What can hang from each mark
Z412: Z79 Z957
Z513: Z43 Z412
Z43: Z348 Z513 Z957
Z957: Z346
Z346: Z513
Z348: Z412
Z79: Z43 Z412 Z605

Known rows, with every way that one mark hangs from another
Z43[Z348[Z412] Z957[Z346]]: [ 0.71  1.21 -0.78 -1.81 -0.36  1.42  1.06 -0.35  0.59  2.61  3.39  2.38
  1.65  0.65  0.49  1.57 -3.43 -4.47 -2.09  3.64  0.65 -0.30 -4.09]
Z348[Z412]: [-0.08 -0.31 -0.13  0.48 -0.66  1.71  2.46  1.65 -0.72  0.58  3.31 -1.77
  3.67  0.59  2.49  1.16 -1.23 -2.01 -0.06  1.93 -0.43 -1.47 -3.09]
Z348[Z412[Z79[Z43]]]: [ 1.26  1.09 -1.07  1.08  0.31  1.38  1.40  2.42  0.04  0.34  1.51 -2.37
  2.08  0.71  3.70  2.46 -0.40 -1.61  1.45  1.19  0.15  0.56 -3.76]
Z957[Z346[Z513[Z43[Z348]]]]: [ 0.14  0.21 -0.55 -1.27 -0.63  2.07  2.06  0.69  1.78  2.08  3.22 -0.12
  2.14  0.53  4.37  0.86 -3.91 -3.48 -1.79  0.94  0.97 -0.40 -2.58]
Z348[Z412[Z79[Z43 Z605]]]: [ 2.14  1.12 -2.62  0.75  0.27  2.14  1.38  2.25 -0.05  0.99  0.14 -3.47
  2.27  0.79  3.57  3.37 -1.29 -0.23 -0.04 -0.01 -0.51  1.72 -4.20]
Z79[Z43 Z412 Z605]: [ 1.38  0.49 -3.61  0.50 -0.16 -1.09  3.91  2.99 -0.92  0.10 -1.14 -3.97
 -0.17  0.45  2.89  2.67 -1.85  0.75 -0.67 -1.27 -2.76  0.26 -3.22]
Z412[Z79]: [-0.95  0.51 -0.20  0.56  0.11  1.68  3.06  1.45  0.53  1.10 -0.03  1.02
  4.23  1.82  4.54  1.08  0.02 -0.84  1.53  1.23  2.40 -1.33 -0.23]
Z957[Z346[Z513[Z43 Z412]]]: [ 1.17  0.43 -0.79  1.10 -0.58  3.13  1.09  2.99  3.05  2.37  5.10 -1.78
  1.63 -0.60  4.90 -0.44 -3.50 -1.90 -0.81 -0.77 -0.65 -0.35 -2.88]
Z43[Z513 Z957]: [-0.72 -0.65  0.29 -1.95 -0.06 -0.27  1.84  1.51  0.05  1.13  3.59  4.14
  3.71  1.63  2.26 -0.98 -1.45 -1.11  0.51  3.15 -0.82  0.86 -0.89]
Z412[Z79[Z43] Z957[Z346]]: [ 1.34  2.45 -1.54 -0.13  1.57  3.08  1.41  2.30  0.44  0.75 -0.63  0.94
  1.01  1.61  4.50  1.34 -1.96 -0.71  0.82  1.52  3.71  0.18 -1.10]
Z513[Z43]: [-1.70 -0.16 -0.82  0.13 -0.97  2.38  3.26  2.28 -0.10  1.14  1.65 -1.58
  3.33  0.79  4.46  1.12 -2.30 -2.24 -0.25  1.08 -0.13 -1.76 -2.10]
Z346[Z513[Z43[Z957] Z412]]: [ 0.34  0.86 -0.81  0.30 -0.98  2.11  0.84  2.25  2.34  2.40  4.54  0.07
  2.74  0.19  4.91 -0.06 -2.53 -2.00  0.51  0.79 -2.30  1.06 -2.85]
Z957[Z346[Z513[Z43 Z412[Z79]]]]: [ 1.71  1.42 -0.66  1.69 -0.22  3.56  0.50  2.27  4.18  3.25  3.21 -0.93
  2.30  0.14  6.70 -0.23 -1.83 -1.54  0.08 -1.06  1.26  0.59 -2.54]
Z412[Z79[Z605]]: [-0.07  0.45 -1.75 -0.05  0.38  2.30  3.26  1.34  0.20  1.70 -1.13  0.21
  4.13  1.77  4.60  1.73 -0.81  0.87  0.02  0.32  1.95 -0.33 -0.73]
Z957[Z346[Z513[Z43]]]: [ 0.63  0.00 -0.38 -0.45 -0.02  3.04  1.97  1.25  2.20  1.42  3.97 -1.75
  2.46  0.25  4.67 -0.49 -2.93 -1.44 -0.97  1.06  1.08 -0.76 -1.00]
Z348[Z412[Z79 Z957[Z346[Z513]]]]: [ 3.04  2.04  0.53  0.96  1.21  4.57  0.02 -0.05  1.79  1.67  2.48  0.77
  3.63  1.40  5.09  0.29 -0.79 -0.66  0.60  2.33  4.44  0.84 -1.71]
Z957[Z346[Z513[Z43[Z348] Z412]]]: [ 1.03  0.74 -1.03  0.25 -0.95  1.96  1.10  2.02  2.76  3.25  4.41 -0.15
  1.47 -0.40  4.49  0.92 -4.57 -4.03 -1.77 -0.97 -0.72 -0.01 -4.63]
Z957[Z346[Z513]]: [ 0.75 -0.40  0.39 -0.62  0.56  1.60  2.52  0.87  1.65  0.56  3.88 -0.21
  2.60  0.63  3.40 -0.84 -1.87 -0.20 -0.22  1.88  1.62 -1.21  0.62]
Z79[Z412[Z957] Z605]: [ 1.03  1.35 -2.65  0.71  0.05  1.35  3.63  1.78 -1.57  1.02 -2.12 -0.45
  2.24  1.37  4.24  1.93 -1.77  0.92 -0.77 -0.28  0.16 -0.39 -2.35]
Z412[Z79[Z605] Z957[Z346]]: [ 1.44  2.11 -1.94 -0.15  1.54  4.90  1.78  0.83  0.59  2.42 -1.89  2.23
  3.20  1.94  4.81  1.10 -1.99  0.91 -0.69  1.17  4.90  0.02 -0.19]
Z346[Z513[Z412[Z79[Z43]]]]: [ 1.79  1.17 -0.90  1.78  0.33  0.30  1.23  3.50  2.20  0.82  2.76 -1.55
  1.77  0.40  5.13  1.21 -0.48 -0.29  2.29 -1.08 -0.94  1.59 -2.38]
Z346[Z513[Z412[Z79 Z957]]]: [ 1.59  1.82  0.13  2.16  0.58  2.86  0.93  2.09  1.49  1.78  1.56  1.94
  4.27  1.29  6.48  0.69 -0.47 -0.17  2.09  0.05  2.07  0.67 -1.61]
Z346[Z513]: [-0.35 -0.71  0.50 -0.12  0.14  0.53  3.16  1.40  0.41  0.02  3.38 -0.44
  4.05  0.95  3.94 -0.18 -0.98 -0.16  0.86  1.67  0.21 -1.06  0.32]
Z513[Z412[Z957]]: [-0.33  1.16 -0.81  1.44 -0.08  2.50  2.00  3.47 -0.35  1.55  2.00  1.56
  3.11  0.79  3.86  0.92 -2.39 -1.41  0.69  0.34  0.04 -1.23 -2.75]
Z43[Z348 Z957]: [-1.58  0.56 -0.66 -2.03 -0.39 -0.12  2.97  0.32 -0.75  1.65  1.39  3.74
  3.16  1.62  1.88  1.62 -2.38 -3.31 -0.58  3.33 -0.13 -0.85 -1.63]

Rows
[ 0.69  0.23 -0.39 -1.11 -0.17  0.63  0.21  2.78  2.39  2.58  5.50  4.47
  1.47  0.53  1.58 -1.89 -3.06 -1.74 -0.62  1.23 -1.27  0.92 -2.64] -> Z43[Z513[Z412] Z957[Z346]]
[ 1.09  0.27 -0.13 -2.46 -0.49  0.11 -0.01  0.19  0.81  2.78  5.00  4.38
  2.17  0.89  0.54  0.05 -3.33 -4.21 -2.29  3.62 -0.35  1.73 -4.68] -> Z43[Z348[Z412] Z513 Z957[Z346]]
[ 2.15  1.39  0.10 -0.44  0.61  2.83  0.60 -0.29  0.39  1.76  3.73  1.22
  2.86  0.86  3.23  1.47 -3.11 -3.06 -1.57  2.46  2.21  0.51 -3.72] -> Z43[Z348[Z412[Z957[Z346[Z513]]]]]
[ 0.81  0.83 -2.67 -0.07  0.44  1.44  2.69  2.54 -0.15  0.53 -1.10 -1.77
  2.21  1.25  4.17  2.80 -1.28  0.75  0.41 -0.14  0.49  1.07 -1.37] -> Z412[Z79[Z43 Z605]]
[ 1.88  2.04 -1.51  0.88  0.73  4.39  1.35  0.99 -0.67  2.00 -1.10  0.09
  4.71  1.89  4.87  2.61 -1.15 -0.11 -0.17  1.12  2.61  0.92 -3.16] -> Z348[Z412[Z79[Z605] Z957]]
[ 1.21  1.32 -0.34 -0.33  0.25  1.42 -0.35  2.25  3.43  3.39  3.54  5.60
  1.99  1.11  3.26 -1.79 -1.53 -1.23  0.51  1.22  0.64  1.80 -2.28] -> Z43[Z513[Z412[Z79]] Z957[Z346]]
[ 1.76  1.65 -2.92 -0.40  0.15  1.57  1.49  1.82 -2.39  1.01  0.27 -1.21
  2.01  0.99  2.47  4.63 -3.85 -2.55 -2.04  0.96 -1.02  1.95 -6.05] -> Z79[Z43[Z348[Z412[Z957]]] Z605]
[ 1.81  1.90  0.29  0.20  1.80  3.95  1.22  0.27  1.76  1.37  1.07  2.57
  3.64  1.86  5.86 -0.41 -1.03  0.35  0.96  2.18  5.26  0.18  0.66] -> Z412[Z79 Z957[Z346[Z513]]]
[ 2.75  2.00 -3.90 -0.11  0.98  1.43  2.67  2.47 -0.64  0.76 -1.62 -1.98
 -1.45  0.54  3.21  2.06 -3.14  1.05 -1.88 -0.40 -0.11  0.56 -3.30] -> Z79[Z43 Z412[Z957[Z346]] Z605]
[-1.42  1.00 -1.27 -1.96 -1.14  1.30  2.48  0.63 -0.17  2.48  1.18  2.31
  2.79  1.40  3.31  2.19 -3.30 -4.37 -1.40  2.87 -0.40 -0.14 -2.95] -> Z513[Z43[Z348 Z957]]
[-0.56  0.96 -1.29 -1.57 -0.30  3.56  1.80  1.04  1.35  2.31  2.35  0.96
  1.57  0.66  3.04 -0.04 -3.28 -2.66 -1.24  2.74  1.10 -0.94 -1.30] -> Z513[Z43[Z957[Z346]]]
[ 0.73  0.90 -0.09 -2.51  0.28  0.61  1.54 -0.73  1.78  2.05  3.55  3.49
  2.08  1.15  2.10  0.09 -2.97 -2.47 -1.10  3.26  1.34  0.17 -0.61] -> Z43[Z348 Z957[Z346[Z513]]]
[-0.18  0.83 -0.48 -1.22 -0.81  0.44  1.68 -0.12 -0.81  2.13  2.72  2.13
  3.08  1.13  1.12  2.25 -2.37 -4.31 -1.01  3.29 -0.89 -0.07 -4.18] -> Z43[Z348[Z412] Z957]
[ 0.54  0.06 -2.40 -3.25 -0.05 -1.70  1.46  1.91 -0.83  1.45  1.74  3.27
  1.55  1.29  1.40  2.20 -3.64 -1.45 -1.56  1.50 -2.77  3.68 -3.33] -> Z79[Z43[Z348 Z513 Z957] Z605]
[ 0.81  0.96 -0.42 -0.50 -0.05  0.98  0.52  2.71  0.67  2.88  3.42  5.54
  2.07  0.74  2.91  0.08 -4.22 -3.33 -1.55  0.39  0.39  1.05 -4.66] -> Z43[Z348 Z513[Z412[Z957[Z346]]]]
[ 1.73  1.81 -2.81  0.21  0.57  2.25  3.01  1.30 -0.42  1.62 -1.31 -0.06
  0.53  1.01  3.55  1.05 -2.73  0.89 -1.99 -0.01  1.44 -0.73 -2.23] -> Z79[Z412[Z957[Z346]] Z605]
[ 1.26  0.73 -0.25 -0.27  0.00  1.45  0.44  1.57  2.96  2.28  5.61  1.69
  1.41  0.04  2.53 -1.38 -2.68 -1.08  0.07  1.53 -0.40  0.17 -1.12] -> Z43[Z957[Z346[Z513[Z412]]]]
[ 0.52  0.45 -2.89 -1.73  0.22  0.62  2.43  2.14 -0.73  0.45  0.89 -0.39
  1.28  0.97  1.69  1.87 -2.74  0.29 -0.46  1.67 -1.66  1.07 -1.32] -> Z79[Z43[Z957] Z605]
[ 0.18  1.16 -0.33  0.30 -0.55  1.03  1.85  0.28  0.03  2.03  0.77  0.99
  4.10  1.31  3.55  3.07 -0.74 -3.72  0.05  1.53  1.42 -0.20 -4.41] -> Z43[Z348[Z412[Z79]]]
[ 0.79  0.29  0.18 -1.70  0.59  1.53  1.61 -0.02  1.92  1.17  4.19  1.92
  2.40  1.03  2.47 -1.34 -2.08 -0.27  0.02  3.32  1.55 -0.24  0.93] -> Z43[Z957[Z346[Z513]]]
[ 0.05  2.51 -1.29  2.27 -0.16  4.42  1.03  3.43  1.14  2.89 -0.18  1.07
  3.62  1.33  7.04  1.53 -1.77 -2.19  1.08 -0.38  1.38  0.05 -3.85] -> Z513[Z43 Z412[Z79 Z957]]
[ 0.82  0.95 -0.30 -1.14 -1.32  1.53  0.48 -0.28  0.73  2.19  4.36 -0.08
  3.37  0.62  3.69  2.01 -2.86 -4.49 -1.17  2.92 -1.54  1.89 -4.55] -> Z346[Z513[Z43[Z348[Z412] Z957]]]
[ 1.64  1.95 -0.26  0.17  0.88  5.29  0.82  0.82  2.37  2.17  0.81  0.93
  3.27  1.50  7.30  0.16 -1.90 -0.78  0.37  1.47  4.71  0.69 -0.52] -> Z412[Z79 Z957[Z346[Z513[Z43]]]]
[-0.62 -0.40 -0.34 -0.02 -1.16 -1.43  1.74  3.23  0.18  2.21  4.14  3.66
  2.95  0.53  2.47  0.82 -3.03 -3.67 -0.81 -0.62 -2.56  0.66 -4.83] -> Z43[Z348 Z513[Z412]]
[ 1.53  0.72 -0.42 -0.53 -0.76  2.70  0.96  0.25  1.89  2.40  4.65 -1.74
  2.27  0.18  3.70  1.35 -3.80 -4.51 -2.26  1.15  0.21  0.44 -5.21] -> Z957[Z346[Z513[Z43[Z348[Z412]]]]]
[ 0.07 -0.26  0.16 -2.44  0.28  0.76  1.26  1.16  1.18  1.67  4.35  4.59
  2.20  1.35  1.62 -1.91 -2.48 -1.18 -0.97  3.31  0.35  0.50 -0.62] -> Z43[Z513 Z957[Z346]]
[ 0.29  1.07 -0.97 -2.33  0.18 -1.64  0.62  1.60  0.46  1.46  0.91  5.09
  1.97  1.95  2.83  1.70 -1.48 -2.69  0.67  2.52 -0.43  3.28 -2.73] -> Z412[Z79[Z43[Z348 Z513 Z957]]]
[ 0.90  2.15 -1.22 -0.41 -0.28  4.32  0.75  0.89 -0.04  2.71  1.77  0.20
  2.20  0.65  3.80  2.53 -4.51 -5.19 -2.73  1.99  1.78 -0.19 -5.98] -> Z513[Z43[Z348[Z412[Z957[Z346]]]]]
[ 1.96  2.17 -2.48  0.22  0.76  0.69  2.49  2.71 -0.43  0.07 -0.45 -1.28
 -1.42  0.61  3.11  1.34 -2.26 -0.76 -0.35  0.47  0.43 -0.30 -2.97] -> Z79[Z43 Z412[Z957[Z346]]]
[ 1.08  2.22 -0.01  1.21  0.48  3.87  1.16  1.20 -0.56  1.32  0.27  0.98
  4.58  1.74  4.83  1.85 -0.11 -1.48  1.20  2.47  3.13 -0.09 -2.74] -> Z348[Z412[Z79 Z957]]
[ 1.98  0.94 -0.34 -0.93  0.30  0.18 -0.36  2.19  0.86  1.07  2.88  1.68
  2.19  1.34  2.85  0.77 -0.32 -1.42  1.19  2.63 -1.08  3.71 -4.01] -> Z348[Z412[Z79[Z43[Z513 Z957]]]]
[ 1.17 -0.63 -2.51  0.03 -0.22 -0.64  1.27  5.17  0.29  1.23  3.57 -0.81
  1.12 -0.04  2.61  0.96 -3.11  0.10 -0.70 -2.06 -4.46  2.63 -4.66] -> Z79[Z43[Z513[Z412]] Z605]
[ 0.56  1.86 -1.57  0.25  1.07  3.79  2.31  1.25 -0.80  1.53 -2.34  1.90
  4.53  2.32  5.40  1.89 -1.00  1.06  0.29  1.05  3.46  0.39 -0.49] -> Z412[Z79[Z605] Z957]
[ 1.96  2.49 -0.41  0.85  1.10  4.84  0.53  0.65  0.79  1.94  0.93  1.36
  3.25  1.45  4.37  1.12 -1.38 -1.73 -0.01  2.28  4.41 -0.36 -2.65] -> Z348[Z412[Z79 Z957[Z346]]]
[ 0.57 -0.61 -1.12  0.45 -0.49 -1.35  1.15  5.09  0.45  0.51  4.79  0.22
  1.23 -0.09  2.69  0.24 -2.23 -1.32  0.61 -1.00 -3.71  1.41 -4.39] -> Z79[Z43[Z513[Z412]]]
[ 1.27 -0.01 -1.99 -0.77  0.59  0.28  1.68  3.04  0.20  0.87  0.44  0.65
  2.72  1.50  4.24  1.32 -1.30  1.20  0.28 -0.31 -0.38  2.97 -2.07] -> Z412[Z79[Z43[Z513] Z605]]
[ 1.22  2.52 -3.08 -0.63  1.07  1.69  1.98  1.70 -1.41  1.44 -3.18  1.48
  2.42  1.94  4.62  4.36 -2.53 -0.86 -0.47  0.25  1.80  2.09 -3.04] -> Z412[Z79[Z43[Z348] Z605] Z957]
